Each row was made from one small tree. The marks that hang from a mark follow it in brackets, in the order of their numbers. Every link used is in the known rows. Write each row's tree.
Known rows
Z455{Z353{Z435{Z536{Z823} Z625} Z540}}: [ 12.4 -16.5 -14.9 -19.7 -32.6  27.4  -2.1  26.1  11.8   3.9 -26.5 -29.4
  -1.3  -0.3  20.2  -8.6  13.1   3.0  -5.2  13.7  12.6  -2.5 -22.1 -37.6
   8.3  -6.9  10.8  -1.9  14.6]
Z455{Z353{Z435{Z625{Z540}}} Z536}: [ 11.3 -12.2 -40.9 -11.0   2.8  17.3  -4.2  23.0  14.6   4.1 -25.4 -40.8
  10.1  -4.2  16.2  10.7  10.4   8.7 -26.8  16.5  -7.7 -24.0 -12.3 -21.1
  -3.9   3.6  -6.9  10.5  19.4]
Z455{Z353{Z435 Z540{Z536{Z823} Z625}}}: [  8.2 -13.5 -32.4  -8.5 -16.0   2.5  -8.5  15.5   4.3   6.2 -37.6 -26.5
  11.2 -18.0  25.9  -1.0  32.0 -11.5   2.3   4.3  11.0  -8.8 -15.8 -35.1
   5.4  19.4   6.3 -17.7 -12.5]
Z353{Z455 Z540{Z536{Z823}}}: [  0.7 -14.9  -7.5  -1.6   1.6   6.6  -4.5  -2.8   3.4   3.6 -16.8  -9.8
   3.4 -14.3   9.6   5.4  20.5   0.8  19.2   1.3   9.1   0.8 -12.8 -13.5
  -6.7   9.9   2.6 -24.7 -10.4]
Z353{Z435{Z536} Z455 Z540}: [ -1.6 -11.5 -30.3  -1.3   5.5  16.0 -11.6  27.0   9.3   0.7 -18.6 -22.8
   6.6  -3.6  18.8  -6.6  28.1   9.5  -9.8   2.1 -15.9   4.5 -13.6 -22.4
   5.7   4.6   0.9 -10.9   9.8]
Z540{Z353 Z536{Z823} Z625{Z455}}: [  2.6  -7.5 -31.6  -8.4 -39.5 -10.6  -1.8  -6.6  -1.7   9.7 -18.7 -28.1
  -8.7 -23.4 -15.3   9.9  37.1 -12.9  48.4   1.6  36.9 -16.2  -5.2 -21.3
 -20.7   6.1  -4.7 -27.8 -14.6]
Z625{Z435{Z353} Z540{Z536{Z455}} Z823}: [ -1.5  -9.6 -52.7  -2.0 -11.1   2.3   0.3   2.1   2.7   3.4  -6.1 -45.0
   0.3 -13.2 -11.8  -0.7  29.3   3.5  22.0  12.8  23.0  -1.2 -20.3 -35.5
 -48.8   6.2 -27.2 -20.5   9.9]
Z536{Z455{Z353} Z540{Z625} Z823}: [ 11.2  -8.7  14.0 -15.6 -30.5  32.0 -13.3  12.1   7.7  11.8 -19.4 -18.0
   1.1  -7.0   1.1  -3.8 -12.8  -8.3  23.1  20.7  36.2  -8.3 -16.0 -22.8
   0.9   3.6  10.8 -13.2 -38.3]
Z455{Z353{Z435} Z536{Z540{Z625{Z823}}}}: [  8.5  -7.1 -63.0   0.1   0.1  15.3 -19.7  20.9  10.8   6.0 -37.1 -24.1
  12.1 -15.4  18.2   4.3  18.7   3.6  -9.7   5.5   2.3 -18.5 -34.8 -31.5
   1.2  30.0  -7.8   7.2 -14.3]
Z455{Z353{Z540} Z536}: [  2.8 -10.7 -30.8  -2.4  29.3  18.0 -12.3  16.3   0.8   4.0 -22.2 -21.4
  13.8  -8.2  10.5  10.6  11.4  10.1 -16.1   6.1 -14.4 -13.4  -6.5  -7.8
   3.0  14.9   1.9   1.8  -4.1]
Z540{Z353{Z435 Z455} Z536 Z625}: [ -5.1  -3.9 -43.7  -0.9  -8.9 -10.5 -12.3   5.1   6.5   7.0 -25.3 -24.5
  11.8 -21.9   9.3   6.4  46.4 -12.1  25.7  -2.3   8.5 -18.4   1.8 -29.4
  -2.2  27.8  -7.8 -25.0  -6.6]
Z353{Z435{Z536{Z455 Z540}}}: [  0.4  -7.6   0.2 -13.0 -21.6  32.7 -10.6  17.7  12.6   0.2 -12.4 -15.7
   2.4  -1.5  17.9 -14.1  -1.4   5.9 -20.0  15.2   3.4  -4.4 -11.8 -33.1
  -2.2  -2.2   1.9  -9.7 -13.3]
Z540{Z536 Z625{Z455}}: [ -2.2  -2.9 -34.9  -1.9  -7.2  -6.7  -7.0  -0.5  -3.0   4.2  -5.2 -20.3
   0.3 -24.7  -6.7   4.8  26.2  -5.3  24.8   0.4  13.2 -16.8  -3.0 -10.1
 -19.7  -1.9  -9.9 -14.6  -5.0]
Z536{Z455 Z823{Z353{Z435 Z540}}}: [ -1.7 -19.3  10.4 -15.9   4.1  16.6  -8.2  16.3  12.2   2.0 -23.9 -41.8
   2.5   4.6  24.8   1.7  15.7  -1.9  -5.8   9.7  -7.8  26.3 -13.4 -21.9
  11.4  25.1  21.3 -17.5 -10.9]
Z455{Z353 Z536}: [  0.7  -7.4 -21.4  -3.6  22.2  15.9  -9.3   1.3   1.4   2.9 -17.9  -1.9
  12.4  -1.5   2.5   9.7   6.9   4.2  -8.7   2.6  -4.1 -19.9  -3.7  -6.8
   1.5  14.1   4.7   2.6   0.0]
Z435{Z353 Z536}: [ -2.6  -1.4  -9.6 -13.9 -26.9  19.2  -3.3   0.9   1.6  -1.8   7.5  -4.9
 -12.1   0.3 -10.6 -12.1  12.5   8.2  10.3   4.9  15.5  -4.2  -0.1 -19.7
 -11.0 -26.2   6.3  -6.4  16.4]
Z823{Z353{Z455}}: [-12.6  -7.4 -11.8  -3.8  25.6   3.9 -12.8   0.8   0.9   1.1  -0.6 -21.0
   3.1  -1.5  -3.8   7.4  13.2   1.9  22.5  -2.1  -4.8   7.4   0.3   0.3
  10.3  14.6  13.6 -10.1   4.8]
Z353{Z435 Z455 Z540}: [  1.2 -11.5 -16.5   5.8  16.7   7.6 -11.1  24.3  14.8   2.4 -19.9 -22.6
  11.7  -3.2  24.5   0.4  25.1   5.1  -7.6   1.3 -24.2  10.9 -11.6  -8.1
   9.8  20.0  -3.0  -6.5  -0.5]
Z536{Z455 Z540{Z625}}: [  5.4   0.7   7.8  -9.7 -19.1  20.6 -13.0  16.2   5.9   7.1  -4.0 -18.4
  -1.2 -12.3   4.2  -4.6 -12.1  -0.5   7.9  20.0  17.6  -6.8  -4.7 -15.5
  -6.2  -3.1  -2.2  -5.3 -31.4]
Z625{Z435{Z536} Z455}: [ -1.6  -7.7 -41.3  -3.4 -15.1   1.4  -2.3  16.8   0.0   1.7  -9.2 -19.9
  -8.2  -2.6 -10.9  -7.3  22.5   2.7   1.1   2.5   7.9  -5.3 -14.0 -22.4
 -21.6  -8.0 -13.2  -1.2  17.9]
Z823{Z353{Z455{Z536}}}: [-12.0 -11.0 -23.5  -6.8  40.3  12.8 -16.7  -0.9   3.6   0.8 -11.2 -18.6
   4.6  -3.0   2.2  16.4  16.6   9.0   4.1  -0.5 -12.0  -4.3  -2.0  -4.1
   5.3  20.5  15.3  -5.3   6.5]
Z353{Z455}: [-2.9 -4.1 -1.5  4.0 11.0  7.0 -6.5  0.7  5.2  2.4 -1.9  1.2  4.7 -0.6
 -1.4  2.8  6.6  1.8 16.0 -1.3 -1.7  0.4 -3.5  3.2  1.8  5.9  0.3 -7.5
 -1.0]
Z625{Z455}: [ -0.6  -5.7  -9.1   2.4   0.9   2.1  -2.4   2.8   4.0   2.5  -0.7 -12.8
  -2.0  -3.8  -8.6   3.8  12.0   2.6  14.6  -0.6  -2.1   0.2  -6.0   6.4
  -9.6  -1.9  -5.9  -5.0   1.1]
Z353{Z540{Z625}}: [  6.1   0.8 -22.9  -1.2  -4.0  -2.3  -7.4  24.5  -2.1   5.4  -7.3 -26.6
  -1.4 -13.4   7.4  -0.1   9.0   1.8   1.4   7.8   0.5   0.3  -2.4  -8.6
   1.2  -2.9  -3.0   0.9  -8.8]

Which tree is each row?
[ -1.6 -16.4 -11.3 -16.0   6.9   7.7  -6.5  -0.5  12.2  -2.3 -31.0 -13.6
  -1.2   6.8  21.2   9.7  19.7  -0.9 -22.9  -0.8  -8.4   4.6 -14.7 -22.0
  12.7  27.5  24.6  -1.5   5.6]	Z455{Z536{Z823{Z353{Z435}}}}
[ -6.0  -6.3 -33.1  -3.5 -11.6   7.0  -9.1  11.2   7.7   3.6 -18.9 -18.7
   4.4  -1.8   2.9  -1.5  34.9  -0.3  12.0  -1.1   1.4  -7.1  -3.2 -26.5
   3.5  12.6  -0.4 -17.9   9.5]	Z540{Z353{Z435{Z536} Z455}}
[ -1.7  -9.1 -22.2 -20.8 -30.6  20.6 -18.5  12.2  -0.3   5.2 -11.3 -26.5
 -17.2 -11.8  -3.1  -4.6   5.5   3.0  30.0   9.6  33.1  -4.5 -18.4 -32.5
   7.1 -10.4  22.6 -12.8 -11.7]	Z435{Z536{Z540{Z625} Z823{Z353{Z455}}}}
[ -2.0  -3.1 -23.5  -7.5  -4.9  -1.8  -5.3   6.8  -0.1   5.3 -14.6 -16.0
   6.5 -15.9   4.8  -3.7  16.4 -12.7   5.3  11.9  21.4 -12.8  -0.9 -34.2
 -24.3  14.6 -12.0 -14.8  -9.0]	Z540{Z536{Z455} Z625{Z435}}
[  1.7  -9.4  -5.9  -7.8  -3.7  35.0 -19.1   4.8  20.6   2.8  -9.0  -5.7
  -3.1  -7.1   1.9   3.4   9.7  17.0   4.8  11.8   4.6 -15.1 -10.0 -14.1
 -10.4   0.5  -1.1  -3.9  -7.8]	Z435{Z353{Z455{Z536{Z540}}}}
[  9.8 -25.6 -29.2  -5.8   7.5  22.5 -10.8  20.8  18.3   6.2 -44.8 -31.6
   9.5  -1.9  19.6  11.0  33.3   4.4 -12.7   5.2 -14.2  -1.9 -28.3 -16.4
   0.3  24.9   5.6  -6.7  -3.9]	Z625{Z455{Z353{Z435 Z540} Z536{Z823}}}
[  4.5 -17.3 -15.5  -6.7 -14.7  19.8  -6.7  20.0  12.7   2.1 -26.5 -16.3
  -2.0   2.2  20.1  -7.1  25.1   5.4  -3.5   3.0  -0.5  10.7 -24.3 -27.0
   6.6   3.0  11.7 -15.4   4.8]	Z353{Z435{Z536{Z823}} Z455 Z540}
[  3.8 -11.0 -41.8   2.3   4.6   5.2  -5.2  15.5  -1.8   7.4  -6.2 -47.1
   5.1  -8.0 -17.4   9.8  13.1   3.9  19.8   6.8  -1.3 -10.9  -9.9   4.0
 -12.6  -8.4 -11.5  -6.9   2.6]	Z625{Z455{Z353} Z540}
[  5.0 -10.4  -1.0 -12.4 -16.6  11.4  -4.6   5.0   0.3   7.3 -16.8 -22.3
   0.2 -18.3  11.2   1.0  12.1  -6.6  16.7  13.5  25.2  -1.6  -7.7 -25.7
 -14.2   3.6   5.5 -26.8 -24.9]	Z353{Z540{Z536{Z455 Z823} Z625}}
[  7.7  -8.8 -87.0   4.2  18.7   1.4 -14.7  32.1  -1.7   9.6 -36.9 -39.8
  10.0 -15.2   5.8   7.9  30.4   2.8  -1.2   6.1   1.9  -9.8 -31.3 -31.9
 -14.6  30.6 -17.0   9.7   1.5]	Z455{Z353{Z540{Z625{Z435 Z823}}} Z536}
[ -5.6  -2.6 -26.5  -8.0   3.5  -0.8  -1.4   1.4  -1.9   0.1   4.4 -31.5
  -6.8  -6.5  -5.6   6.8   7.6   3.8  25.8   1.8   9.7   9.9 -15.9 -10.1
  -3.8   6.1   1.7   6.0  20.0]	Z435{Z625{Z823{Z353}}}
[-10.7 -10.4 -22.5  -2.7  33.3   5.3 -16.1  16.8  -1.2   2.6  -4.9 -38.3
   4.4  -8.2   4.3   8.4  18.2   8.5  16.2   1.4 -15.4  13.1  -3.1  -1.6
  10.7  15.0   9.8  -9.9   0.7]	Z823{Z353{Z455 Z540}}
[ -1.6 -12.3 -55.1   1.3   5.7  -0.1  -4.4   3.7  -6.5   5.4  -8.3 -46.1
  10.1 -22.0 -13.7  11.0  24.0   1.4  23.0   4.4   3.8 -23.6  -6.4  -6.5
 -22.0  -3.4 -15.3 -20.5   1.4]	Z625{Z455{Z353} Z540{Z536}}
[ -9.7 -12.5 -62.7   7.5  31.6  -8.1 -13.7  23.0  -1.1   4.0 -17.0 -48.4
   3.5  -8.0   0.9   6.8  33.8   5.1  21.3  -1.9  -9.2  21.4 -27.0 -19.1
  -5.8  34.2  -8.8  -4.5  10.9]	Z625{Z435 Z823{Z353{Z455 Z540}}}
[  7.5 -17.5 -26.1 -23.3 -11.5   9.9   0.1  14.6  14.9   0.5 -25.5 -47.1
  -9.4   0.7  17.9  14.0  10.9   7.8 -23.3  15.3   2.2  -3.2 -17.6 -26.5
  -0.3   2.9  12.7   6.1  21.0]	Z455{Z536{Z823{Z353{Z435{Z625{Z540}}}}}}
[ -4.4 -16.3  20.2 -17.5  -2.2  14.5  -4.6   0.9  12.5   0.4 -20.5 -22.9
   0.8  10.6  16.1   1.0  10.7  -7.9   0.2   6.1   3.4  20.7 -10.4 -19.1
  10.3  24.0  25.6 -16.9  -6.5]	Z536{Z455 Z823{Z353{Z435}}}
[  0.0  -5.8 -22.7  -6.6 -28.6  -6.1  -5.8  -9.4   0.2   9.8 -19.7 -14.4
  -1.8 -19.7  -8.8   9.3  30.7 -13.3  49.6   1.2  36.2 -15.7  -2.9 -24.7
  -8.0  14.1   2.2 -31.5 -15.6]	Z540{Z353{Z455} Z536{Z823} Z625}
[  6.3   4.6 -37.1   4.1 -23.0   0.4  -8.8  12.7  -0.7   5.1  -6.0 -17.2
  -5.9 -16.8  -2.0  -1.9   0.9   2.4  17.0   5.2  19.5  -2.8 -25.2 -15.8
  -8.1   2.9 -13.2   4.1 -18.7]	Z536{Z540{Z625{Z823}}}
[  4.4 -11.8 -14.8 -11.4 -24.2  13.2 -11.1   4.0   9.4   6.9 -13.9 -21.5
  -6.3 -20.2   2.1  -0.4  33.8   0.9  38.9   8.3  29.8  -1.0 -10.6 -26.2
 -13.1  -2.5   4.8 -26.2  -8.0]	Z435{Z353{Z455 Z540{Z536{Z823} Z625}}}
[ -1.1 -10.8 -49.8   3.5  11.3  12.7 -10.5   4.8  15.9   3.5 -19.5 -11.1
   0.5   0.3  -7.0   5.0  36.1   9.8  15.6   1.8   6.8   0.7 -28.9 -23.9
 -27.1  24.4 -15.5  -0.4  19.1]	Z625{Z435{Z353{Z455{Z536}}} Z823}
[ -5.6  -3.7 -28.8  -2.9 -10.1 -14.5  -1.4  -4.5   2.9   0.8 -20.1 -17.7
  10.4 -14.4  14.0   4.0  35.2  -9.5   1.4  -4.0  -1.1 -14.9   5.4 -26.3
  -3.6  25.6  -8.7 -18.6  -1.3]	Z540{Z353{Z435} Z536}
[  7.2 -15.3 -49.4  -9.8 -48.2   0.4   3.2  16.9   6.4   6.5 -23.8 -53.3
 -13.5  -3.1  -9.2   4.3  36.3   1.1  13.6   6.3  14.2  -4.1 -18.5 -28.1
 -16.9 -10.9  -5.6 -19.4   8.9]	Z625{Z455 Z540{Z353{Z435{Z536{Z823}}}}}
[ 12.0 -15.0 -38.5  -4.8  -1.5   8.6 -11.9  27.3  11.7   9.7 -39.3 -20.2
  -3.0  -6.7  12.3   7.5  23.5   2.3  -3.3  11.2  10.3  -2.2 -24.8 -29.5
  -9.4  19.1  -1.6  -0.4  -5.3]	Z353{Z455{Z536{Z823}} Z540{Z625{Z435}}}
[-10.1 -10.7 -32.9 -13.0  18.1  11.0  -7.3   4.6  -3.3   2.1  -1.1 -53.6
   4.6 -23.5   5.7   8.7  17.6   7.1  28.0  10.5   8.7   6.9 -13.9 -23.6
 -18.5  14.3  -3.0 -18.0   5.4]	Z435{Z625{Z823{Z353{Z540{Z536{Z455}}}}}}
[ -7.7  -7.2 -10.2  -7.1  -4.2   2.3  -4.0  -4.6   7.0   3.5 -20.0 -23.6
  15.2 -11.7  12.5   3.9  31.1 -10.1   6.2   3.6   2.6 -10.1   6.0 -27.7
  -9.8  29.2  -6.8 -29.9 -11.6]	Z540{Z353{Z435} Z536{Z455}}
[ -6.9  -8.5  -3.3  -6.3  16.6  17.6  -7.4 -10.1  -3.2   3.6  -8.2  -9.5
  20.2 -11.0   1.0   1.7   8.3  -6.3  16.4   6.1  11.2 -16.9   3.7 -14.1
  -9.3  15.5   1.0 -24.7 -13.6]	Z540{Z536{Z455{Z353}}}
[ -6.6 -10.2 -23.2  -6.7  19.5  -2.9 -10.8  22.7   4.6  -1.8 -15.5 -43.1
   5.5  -3.7  25.0   2.0  23.9   2.4 -18.2   0.6 -26.1  15.7  -5.0 -14.5
  17.3  22.5   9.4  -1.2   4.4]	Z823{Z353{Z435 Z540}}
[-10.6 -14.0 -60.4   2.9  48.5   9.3 -18.3  11.2   0.3   2.6 -17.0 -40.7
   6.5 -11.2   4.1  19.2  30.9  16.6  14.1  -2.3 -18.3   9.5 -24.0  -7.0
  -1.9  31.1   3.5  -5.9   6.0]	Z625{Z823{Z353{Z455{Z536} Z540}}}
[  8.6  -6.7  -7.2  -7.2  -7.9   8.0  -1.2  27.7  16.1   1.0 -13.0 -29.0
   2.7  -4.9  26.7  -2.3  11.2   5.4 -19.3  10.8 -11.7   4.9  -8.6 -16.1
   4.9   3.3  -7.4   8.8  12.1]	Z353{Z435{Z625} Z540}
[ -1.0 -11.7 -17.8   1.7  24.0  14.9 -12.0   6.7  18.7   0.7 -26.0   0.1
  12.8   2.1  20.6   8.2  23.4   5.3 -20.7  -0.3 -20.8  -6.5 -10.9 -10.1
   3.9  27.2   2.3  -2.3   5.7]	Z353{Z435 Z455{Z536}}
[ -3.5  -6.6 -16.2   3.1  -2.4  -1.5  -8.6   8.7  13.2   5.4 -21.1 -18.4
  10.2  -1.1   6.8   5.6  31.7  -4.9  14.4  -2.0  -8.4  -1.7  -1.8 -11.8
   7.9  28.1  -4.8 -14.2  -0.5]	Z540{Z353{Z435 Z455}}
